Every row comes from one small tree of marks. Brackets hold a mark, then the marks that hang from it, in the order of their numbers. Every link used is in the known rows. Which tree was each row made from?
Known rows:
{Q945 Q21 Q565}: [ 4.54  0.49 -1.77 -4.74 -3.33  6.47  2.17 -4.50 -7.01  1.44  4.37 -2.93
  0.55  4.10  1.19  4.60 -0.89  0.74]
{Q374 Q819 Q945}: [-1.60 -2.26  2.59  1.73 -2.22 -0.60 -0.01 -2.49 -2.81  1.04  0.04  1.63
 -1.34  4.70  1.97  1.40  0.54  1.05]
{Q32 {Q367 {Q374 Q819 {Q945 Q565}}}}: [ 0.02  0.21  0.17 -0.91 -0.19 -1.64 -0.90  1.50  1.79 -0.76 -1.38 -3.15
  1.54 -0.96  0.70  0.30  0.48 -0.93]
{Q32 {Q367 {Q374 {Q945 Q565}}}}: [ 0.95  0.10 -0.04 -2.81 -0.43 -1.58 -1.14  1.68  1.68 -2.26 -1.25 -4.61
  2.01 -1.29  0.92  1.02  0.87 -1.51]
{Q367 Q374}: [ 1.30 -0.71  0.89 -0.26 -3.49  1.12 -1.60 -1.96 -0.49 -6.04 -0.20 -2.70
  0.14  0.41 -2.66 -0.77  1.75 -1.69]
{Q32 {Q367 {Q374 Q819 Q945}}}: [-0.21 -0.33  1.27  0.53 -0.10 -2.40 -1.61  0.96  2.44 -2.00 -2.17 -2.34
  1.07 -1.47 -0.33 -0.31  0.56 -1.37]
{Q819 Q32 {Q374 Q367 {Q945 Q21 Q565}}}: [ 2.02 -1.78 -1.03 -0.01  4.11 -2.14  1.30  2.93  0.59  0.95  0.06  1.87
  1.60 -1.79  2.21 -0.26 -2.41  3.05]
{Q367 Q32 Q374}: [-1.62 -0.50 -0.54  0.25 -3.17  1.53 -2.23  0.09  3.24 -4.66 -0.15 -0.77
 -0.44 -1.83 -4.16 -3.15  2.90 -2.62]
{Q21 {Q945 Q565}}: [ 2.48  4.25 -0.37 -5.99  1.97  3.63  0.11 -5.50 -1.36  2.28  1.89 -3.98
 -0.84  4.11 -2.63  1.26 -1.74  0.41]
{Q819 {Q32 Q367} Q374}: [ 5.04 -0.48  3.18  1.52  6.29 -4.97 -1.96  0.31  3.77 -2.45 -2.22 -2.94
  2.33 -6.36 -2.30 -2.80 -2.15 -1.29]
{Q32 {Q367 {Q374 Q945}}}: [ 0.75 -0.43  1.02 -1.35 -0.35 -2.25 -1.89  1.26  2.35 -3.50 -2.05 -3.84
  1.53 -1.73 -0.11  0.37  0.92 -1.91]
{Q828 Q565}: [ 5.53  4.67  3.31  0.11 -4.48  2.90  1.73 -5.99 -5.15 -2.99  2.36 -5.35
  0.09  4.96 -4.85  2.89  0.48 -2.45]
{Q819 Q32}: [ 4.06  1.13  3.05 -0.19  2.62 -0.43 -1.00 -4.38 -1.86 -2.44 -0.20 -1.99
 -1.19 -2.91 -3.27 -0.24  0.00 -3.42]
{Q367 Q32 {Q374 Q819}}: [-2.98 -0.42 -0.19  2.94 -2.85  1.45 -1.85 -0.25  3.39 -2.57 -0.24  1.29
 -1.10 -1.40 -4.43 -4.12  2.35 -1.87]
{Q367 Q32 {Q374 {Q945 Q21}}}: [-4.62 -4.79 -2.42 -0.24 -5.04  2.08 -0.97  2.50  4.47 -2.66 -0.37  1.88
 -0.33  1.16 -2.17 -0.58  3.52 -0.91]
{Q367 Q32 {Q374 Q819 {Q945 Q21 Q565}}}: [-5.69 -3.80 -3.67  0.43 -4.87  2.89  0.37  2.79  3.70  1.28  0.69  2.85
 -0.31  2.25 -1.04 -0.57  2.92  0.43]

Write each row's tree:
[ 0.59  1.43 -2.63 -3.60 -1.29  2.66  2.63  0.73 -6.14  1.95  2.55  1.66
 -0.30  3.68  5.89  3.80 -1.51  3.48] => {Q374 Q367 {Q945 Q21 Q565}}
[ 2.33 -3.97 -0.23 -0.99  4.31 -3.55  0.31  3.30  4.03  1.40 -1.30 -1.44
  3.09 -2.78  1.12  0.81 -1.60  1.09] => {Q819 {Q32 Q367} {Q374 {Q945 Q21 Q565}}}
[-1.62  1.24 -2.49  0.78  1.94  1.40  3.38  1.12 -3.85  5.97  1.52  5.57
 -1.51  1.55  3.87  1.78 -2.21  3.39] => {Q374 Q367 {Q819 Q32} {Q945 Q21 Q565}}
[-0.37 -1.28  0.45  0.78 -0.75 -1.17 -1.15  0.91  2.42 -1.47 -1.76 -1.45
  1.06 -0.90 -0.62  0.41  0.28 -0.93] => {Q32 {Q367 {Q374 Q819 {Q945 Q21}}}}
[ 2.56 -2.61  0.82 -1.30  5.22 -5.21 -0.38  3.47  4.10  0.61 -1.86 -2.74
  3.18 -3.53  1.49 -0.27 -1.25  0.48] => {Q819 {Q32 Q367} {Q374 {Q945 Q565}}}
[-1.35  3.16 -1.03  0.37  3.24 -0.96  2.38  1.25 -3.69  4.88  0.76  3.74
 -1.43  0.46  4.40  0.27 -1.74  2.53] => {Q374 Q367 {Q819 Q32} {Q945 Q565}}
[-3.24 -5.05 -0.98  2.36 -3.18  0.81  0.18  0.67  2.30 -1.20 -1.06  2.76
 -0.55  1.90 -2.10  0.50  1.79  0.02] => {Q367 {Q374 {Q819 Q32} {Q945 Q21}}}
[ 1.77  1.62  1.91  1.09  0.55 -1.56 -2.01 -0.79  1.56 -2.89 -1.62 -3.34
  0.92 -2.96 -1.97 -1.41 -0.11 -2.14] => {Q32 {Q367 {Q374 Q819}}}
[-3.11  3.67 -1.62  0.21  0.73  0.42  1.70  1.88 -3.12  4.85  1.67  4.15
 -1.55  1.59  4.99 -0.80 -0.92  3.08] => {Q374 {Q367 Q32} Q819 {Q945 Q565}}
[-1.16  3.47 -2.09 -3.66  0.24  0.57  1.21  2.32 -3.43  1.81  1.84  1.12
 -0.65  0.98  5.40  0.59 -0.24  1.93] => {Q374 {Q367 Q32} {Q945 Q565}}
[ 2.44  2.26  3.61  3.15  3.47 -1.37 -0.96 -3.93 -0.97  0.62 -0.78 -0.32
 -1.21 -3.04 -2.84 -1.63 -1.24 -2.25] => {Q374 {Q819 {Q32 Q367}}}
[-1.85 -3.85  0.81  2.52  0.80 -0.59  0.79 -0.54  0.81  3.58 -0.97  3.46
 -1.06  1.21 -0.07  2.15 -0.37  0.28] => {Q374 {Q819 {Q32 Q367}} {Q945 Q21}}
[ 2.23  6.14  2.49  4.48  4.77 -0.70  0.13 -3.23 -4.24  0.52  0.17  3.38
 -2.68 -3.66 -1.02 -3.35 -2.90  0.06] => {Q374 Q367 {Q819 Q32}}
[-3.43  1.74 -3.21  0.62 -0.54  2.82  2.71  1.61 -3.25  5.99  2.46  5.97
 -1.63  2.72  4.37  0.65 -1.42  3.97] => {Q374 {Q367 Q32} Q819 {Q945 Q21 Q565}}
[-5.75 -3.28 -1.10  2.19 -3.83  0.34 -1.37  2.26  4.68 -1.32 -0.93  2.67
 -0.91  0.73 -2.14 -2.59  3.32 -0.68] => {Q367 Q32 {Q374 Q819 Q945}}
